What can hang from each mark:
P: A B T
W: P
B: D P
J: W
T: D
A: D
K: W
D: A B W

Known rows, with every way that one mark hangs from another:
P{B}: [  5  32  -6   7  -2   0 -21   6  14  -2   8  -2   1 -18   5  13 -15  10
  -8  -8 -16   9   5   3 -11  -3  -5  21  12  -7   9  13   8  -9  -2   6
  -3  -1  -5 -25  -4   9   7  -9  -4  -9   5 -12   3   1 -10  12   2  -5
   8   0  17 -10  -9]
A{D{W}}: [  1  22  -7  12   9  31  15  13   0  -4  12 -24 -17   6  -2  19  -8 -21
   2  -5 -30  11 -15 -24 -12 -22  14  10  -3   6  28  -1  -2  15   3  -2
  19   5  -3  11   0  16   0 -10 -20   7   4  -2   4   2  -9 -13   1   4
  -3  19   3   1  12]
D{A B{P{T}} W}: [-21  43  13   3  27  20 -10  16  58  -2  12 -36  -1  -9  24  47 -16   4
  20  -6 -34  19 -15 -10 -23 -23  70  33  20  25   1 -14  -4   7  30 -11
  23 -15  -5   6 -17  20  13  -1 -12  28   8 -13  -2  18 -40  23 -11  31
 -16  19   0 -20   5]
A{D{B}}: [-18  39  -5  15  12  31  33 -12  15  12  13  -2  -5   3  -4  25 -10   3
  11   2 -10   6  -7 -29 -29 -10  31  16   9  33   9  -3   7   7  -4   6
  15  -2  -1  -7   5   5   8  -9 -22  -1  18 -18  -9   9 -45  -5  -3 -19
  -6   5   2  -9  21]
K{W{P{A{D}}}}: [ 14  55  12 -13  27  20  34   4 -21   8  21  31  -8 -22  26 -11   3  -4
  16  19  -7 -12   2 -17   6 -27  -6 -10  -7 -18  54   5  15 -14   4 -11
  10  30  -6 -21   5 -11  19  -9 -12  12   8  25 -20  18 -31 -16  -1 -71
  -1  11  -2  25  -2]
J{W}: [ 18   5   8   2  10   0   0   8  -6   7   4  -8  21   0 -12   0   7 -10
  10  -3  -6 -14   3  10   4  -2  -2 -23  -5 -38  12  -2 -11 -10   5  -5
   9  -4   3  -9   0  -7  23 -10  -9  -9  -4   0   6 -13  10  -3 -12  18
  -2   6   9  -6  10]
A{D{B{P} W}}: [-11  45  -6  15   8  45  16  18  40   4   5 -30 -12   1   7  43 -13  -5
  12  -7 -35  15 -17 -30 -32 -18  38  35   5  36  20 -22   3  20   1  -6
  23   3  -2  17 -13  18  10 -12 -31  18   6 -22   5  13 -47  18 -19  -5
  -9  24  -7 -28   6]
T{D{A}}: [-14  21   3   1  -3  15  25 -21   2  -9  20   3  14 -10   4  -7  15   7
  11   9  14  16  -3   7 -12 -10  33  -7   9   0  -8  -2   1   2  21   3
   5  -6  -3   1 -26   9  -5  -6  26  18  10  10   3 -29 -16   9   4  26
  -7  13  13 -13  12]
P{A{D{W}} B T}: [  9  59  -2  18  25  10 -17  26  19 -12  43 -10 -31 -29  32  44  -2 -28
  22   0 -57  22 -13 -17   7 -11  -3  72  30  19  48   8  23  14  34  -7
  30  -5 -20 -37  -6  12   4 -24 -30   1  23   5   0  21  -7  24   8  -1
   6  24  29  10 -27]
K{W{P{B}}}: [  8  54   1  -9  34 -10 -16  12 -10   5   3  20   7 -31  15 -16 -23  27
  10   0 -15  -3   6  -4  -8 -23   2 -13  -4 -29  18  33  -7 -34 -12  -2
  -9  25 -12 -41   8  -3  30   7   1   9  -4   8 -12  19 -27 -15  -2 -43
  14   9   9   8  -7]
D{B{P}}: [-17  24   1   1  -2   5   0   7  41  11 -13  -5   2   0  18  28  -6  11
   8  -2  -3   5  -2   0 -19   4  31  29  10  27   3 -22   2   7   3  -3
   4  -5  -3   2  -9   2   9  -1 -17   7   5 -24  -6  14 -35  19 -16   0
  -1   4 -11 -28  -8]
K{W{P}}: [  7  24  14 -16  29  -8  16   2 -16  10  -5  24   6 -13  12 -28 -11  17
   4   0   3 -18   6  -1   1 -16   1 -28 -22 -35  17  18 -17 -24 -12  -9
 -10  26  -5 -11   7  -9  26  13   6  15  -7  21  -6  19 -14 -23  -6 -46
   7   4  -6  17   6]
B{P{A{D} T}}: [ 12   3   7  11   9 -14  17  19  37  15   9  10 -23 -12  37  44  30  -2
  29   6 -24   7   0  -7  27  12   4  68  25  28  47 -17  34  20  43 -12
  45  -6 -11  -8 -10 -10  -2 -23 -35   0   3   3 -11  24 -11  25  -9 -20
   2   6  -1   3 -26]
B{P{A T}}: [ 13   1  11  -6   3 -33 -13  15  40   6  -3   7 -23 -12  34  36  27 -11
  24   8  -8   7  -4  13  40  16   0  53  22  21  27 -24  29  12  39 -20
  24  -9  -3  -9 -17 -12   0  -3 -16   0  -3   6  -8  26   4  32  -8  -6
   4   5  -3   3 -34]
B{D}: [ 17   0   8  -7  -2   2  11  11  12  -1  -5  15  -9   1  11   2  -1   0
  -7  -3  -3   5   4  -7  -8  -1 -10   5  -4  -3  10  -1  -6  10   7  -3
   9  -8 -12  11 -19 -16  -2  -3 -10  14   4 -15  -3  -4 -34   1 -11 -21
   6  10  -5  -5  16]
B{D P{A}}: [ 28   2  11  -5 -17  -5   3  31  27   6  -6  26 -22 -18  36  19   2  -7
  10  13  -9  15  -3  -2   9  10 -11  34   6   2  33 -30  24  17  37 -15
  23  -7 -13   7 -32 -24   3  -7 -24  20  10 -16  -3  -5 -30  31 -25 -16
   7  23  -9 -11 -15]
W{P{B}}: [ -2  43   5  -1  18  10 -25  14  -2 -13   7   0   8 -17  13   0 -15  19
  10   2  -6  -2   9   5 -18  -9  -1  19   7  -7  19  21   8 -29 -12  -4
  -5   6 -11 -45   1   5   9  -4   1   7   2  -3  -6   4 -19 -12  -8 -23
  18   5  13  -2  -6]
T{D{B{P{A}} W}}: [ -9  49 -16   1 -11  12  -4   2  25 -20  23 -14  -9 -14  36  32 -10 -24
  10  15 -16  15 -25   9   1   1  35  40  20  33   5 -44  26  14  24 -16
   5  -8  -6   2 -47   6   4   4   5  24  15   3  10 -12 -18  50   0  18
   0  29  11 -34 -17]
P{A}: [  8  24   1   0 -11   5  -2   0  -9  -4  20  12  -7 -17  13   6   5 -11
   9  16  -2  -2  -4   2  15   5 -15   7   9  16  16 -16  19   6  12  -7
  -4  -5  -2  -7  -9 -11   0   1  -1  -1  21   9  -5  -1   7  22   6   0
   4   5   9   0 -10]
J{W{P{A{D} B T}}}: [ 21  77  16  14  40   8  -7  34   9   3  39  -2   3 -22  18  35   9  -4
  45   6 -34 -17   7  -6   2  -6 -14  44  29  -8  65  14  22 -15  35 -11
  39  -8 -15 -77   2 -10  23 -28 -29 -11  15   6 -14  10 -15  -6  -4 -23
  18  10  37  19  -7]

Rows:
[-24  61   6   9   9  50   4  -4  13  -9  26 -28  11 -15   1  18 -29  -1
  12   6 -21  18 -22 -27 -35 -46  56  -7   7  23  -9  -6 -13   1   4  -6
   0 -12  -4   4 -12  24  15   5  -1  22  20 -11   0 -10 -41   7  -1  24
 -21  22   6 -22  24]  D{A B W}
[ 12  15  -1   2   2 -29 -20  16  24 -18  10 -14 -21 -11  45  40   8 -28
  22   8 -16  12 -15  21  32  18  16  68  24  17  20 -27  21  20  43 -18
  25  -6  -7 -11 -42  -3  -8   0   4  17   4  19   4  -3  19  47  -2  39
   8  25  14  -8 -38]  B{P{A T{D{W}}}}
[ 29  52   5  -2  19  -7 -38  39  26 -18  25  -9 -33 -28  42  39 -15 -29
  13   1 -52  24  -9 -11   4  -4 -11  72  25   2  39   8  23  17  46 -13
  22 -18 -24 -33 -27  -2   5  -8 -21  16  21  -2  -2   1 -14  38   3   4
  13  33  20   7 -15]  P{A B{D{W}} T}
[ 11  54   7  -3   8  44 -11  24 -24 -32  19  -2  -6 -14  20  -6 -14 -21
  18  24 -12 -10 -19   4  -8 -19 -17   7  -7   9  31  -2   8  -4   1 -31
 -10  17  -9 -18 -21   0  11   7   1  24   8  27  -4  -3  -2  -4   1 -12
  10  21  14   5  -9]  D{W{P{A}}}
[ 21  52  10  -9  37  -3  -9  28   3   7  -2  36  -7 -31  29 -17 -29  22
   0  -3 -22   2  18 -13 -18 -18  -9  -3 -13 -45  31  27 -11 -22  -4  -4
   0  15 -23 -30  -5 -15  32   2 -10  28  -1  -2  -7  13 -54  -7 -14 -59
  17  17   5   9  11]  K{W{P{B{D}}}}
[ 13  61  13 -25  41 -34 -27  21   2   0  18  25  -7 -36  40   5  -1   6
  20   3 -30  -8   9   5  20  -9  -9  28   9 -26  37  23  21 -30  22  -9
  -1  17 -19 -61   2 -16  29   7  -8   3   8  26 -14  35  -5   6  13 -44
  22   4  18  23 -23]  K{W{P{A B T}}}
[-10  76   3  -2  16  50 -10  12 -11 -25  32 -18  -3 -18  18   6 -33 -21
  17  16 -20  -8 -26   0 -32 -30  20   9   1  23  18 -17  18 -10   3 -23
  -9   4  -8 -23 -19   4  17  10  -5  25  25  17  -9   1 -24   4   2 -16
   5  21  12  -4  -3]  D{B W{P{A}}}
[ 14  32   8  10  19   7  10  22  10  -7  28 -18 -29 -11  25  33   6 -33
  26  -1 -38   6 -16 -20  24 -14  -2  46  19  18  45  -4  25  23  30 -14
  33   2  -6 -10  -6   6  -1 -17 -23   9  12  14  -4  15   7  15  13  -3
  -6  23   9  19 -12]  P{A{D{W}} T}
[ -8  57  -8   6  22   2 -24  10  27 -28  40 -24   3 -26  25  25   0  -3
  15  -4 -27  29 -11   4  -8 -19  40  48  28  -6   7  20  -2   6  34   2
  28 -15 -17 -26 -25  29   2  -4  15  22  14   7   3  -9  -7  24  18  49
   3  22  39  -6  -2]  P{B T{D{A W}}}
[ 24  68  18   3  21  38  -1  32  14  -9  25   9  21 -29   2   0 -22  18
  23  10 -24  -1  10  -6 -41 -31   5  -6  10 -43  41  11 -15 -23  21  -6
  20  -8 -25 -44 -13  -5  38 -19 -21  25   9 -11 -10 -24 -58  -7 -29  -6
   5  25  22  -8  38]  J{W{P{B{D{A}}}}}
[ 16  20  22   0  44 -13  -4  23   4   0   5  -2  20   7   1  10  12   4
  28  -7  -3 -35  13  10  11   5  -8   1   0 -26  24   8  -9 -22  11 -20
  19  -8  -8 -42   5 -13  18  -2 -18   1  -6  21 -10  12   6 -28  -5  -1
  12  -5  10  14  10]  J{W{P{T}}}
[-19  47   2 -21  56 -37  17 -13  17   6  10  11  11  -3  29  -1   3  17
  20  -4   4 -15  16  11   3   0  29  11   1  -5   5  19  -2 -19   1 -11
  -5   2 -10 -37 -12  -8  24  25  16  18   4  27 -13  27 -32  -9  19 -21
  12   3  12   7   2]  K{W{P{T{D{B}}}}}
[-10  46  -1   4  21   5  24  -3  33   9  31  -4  -8 -11  23  50  15 -10
  32  11 -26   5  -5 -18   9  -7  15  52  29  42  23 -10  38  14  33  -7
  25 -11  -4 -23  -7  -6   3 -11 -26  -7  28  -3 -18  25 -28  18  14 -23
  -7   0  12   5  -5]  P{A{D{B}} T}
[ 33  67  18  -1  22  22 -13  42  -4 -13  26  18   3 -32  20   8 -15  -5
  20  14 -21 -10   4   3  -8 -13 -35  11  11 -38  52   1  15 -15  19 -17
  10  -8 -20 -63 -19 -30  32 -13 -25  13  19   0 -11 -18 -36   1 -20 -22
  20  24  24   0   8]  J{W{P{A B{D}}}}
[-35  77   1   8  22  59  14  -2   4 -30  39 -28  25  -7   3   8 -26   2
  27  12  -3   1 -19   1 -45 -39  62 -12  11  13  -7  -5  -6  -7   4 -14
  -8  -6  -5 -14 -35  18  17  11  19  42  17  16   3 -26 -51 -10  -1  16
  -3  24  25 -19  30]  T{D{A B W{P}}}
[-11  62   0   6  29  25  11  17  32  -3  38 -25 -18  -7  24  49  -3 -33
  28   9 -41   8 -17 -24   3 -19  28  50  25  56  34 -11  22  17  24 -18
  21  -9 -11 -17 -14   3   4  -7 -28   8  30   6 -10  21 -23  19  11  -3
  -6  17  14   5  -7]  P{A{D{B W}} T}
[ -8  43   6  -4  46 -13   3   5  18  -2  19 -16  30  10   4  21   8   1
  32  -1   3 -32   9  22  -6   9  24  17  17  -6  -3  -4   4 -22  14 -12
   6 -15  -1 -51 -17  -8  28   7   3  11   5  25 -12   0 -20 -12   8  13
  12   0  30  -3   9]  J{W{P{T{D{B}}}}}
[ 21  43  -2   2   7  23 -23  37  15 -11   9 -11 -17 -23  17  20 -35 -15
  -8 -10 -41  32  -9 -13 -30 -17  -3  30   0 -10  20  11  -2   7   1  -2
  15 -10 -15 -12 -15   6  13  -6 -16  23   9 -18   6 -12 -31  22  -9   7
  12  30  10 -13  11]  P{B{D{W}}}
[ 15  46  23 -16  40 -11  30  19  -5  14  16  28 -12 -19  35   5  17   2
  42  10 -21 -20   8 -18  27 -16  -3  18   3  -3  56  17  17 -14  24 -12
  27  17  -8 -34   8 -16  21  -3 -15   8   7  35 -21  35 -16 -10   7 -60
   7   9   3  38 -12]  K{W{P{A{D} T}}}
[-14  36  -1  12  28   8  15  26  59  10   0 -41 -18   2  18  55  -7  -7
  21 -17 -43  13 -13 -25 -19 -12  40  62  19  41  22 -11   7  16  17  -9
  36  -9  -9  -1 -10  13   9  -7 -35  11   0 -13  -9  31 -34  19 -17  -2
  -7  17  -5 -15 -11]  A{D{B{P{T}} W}}
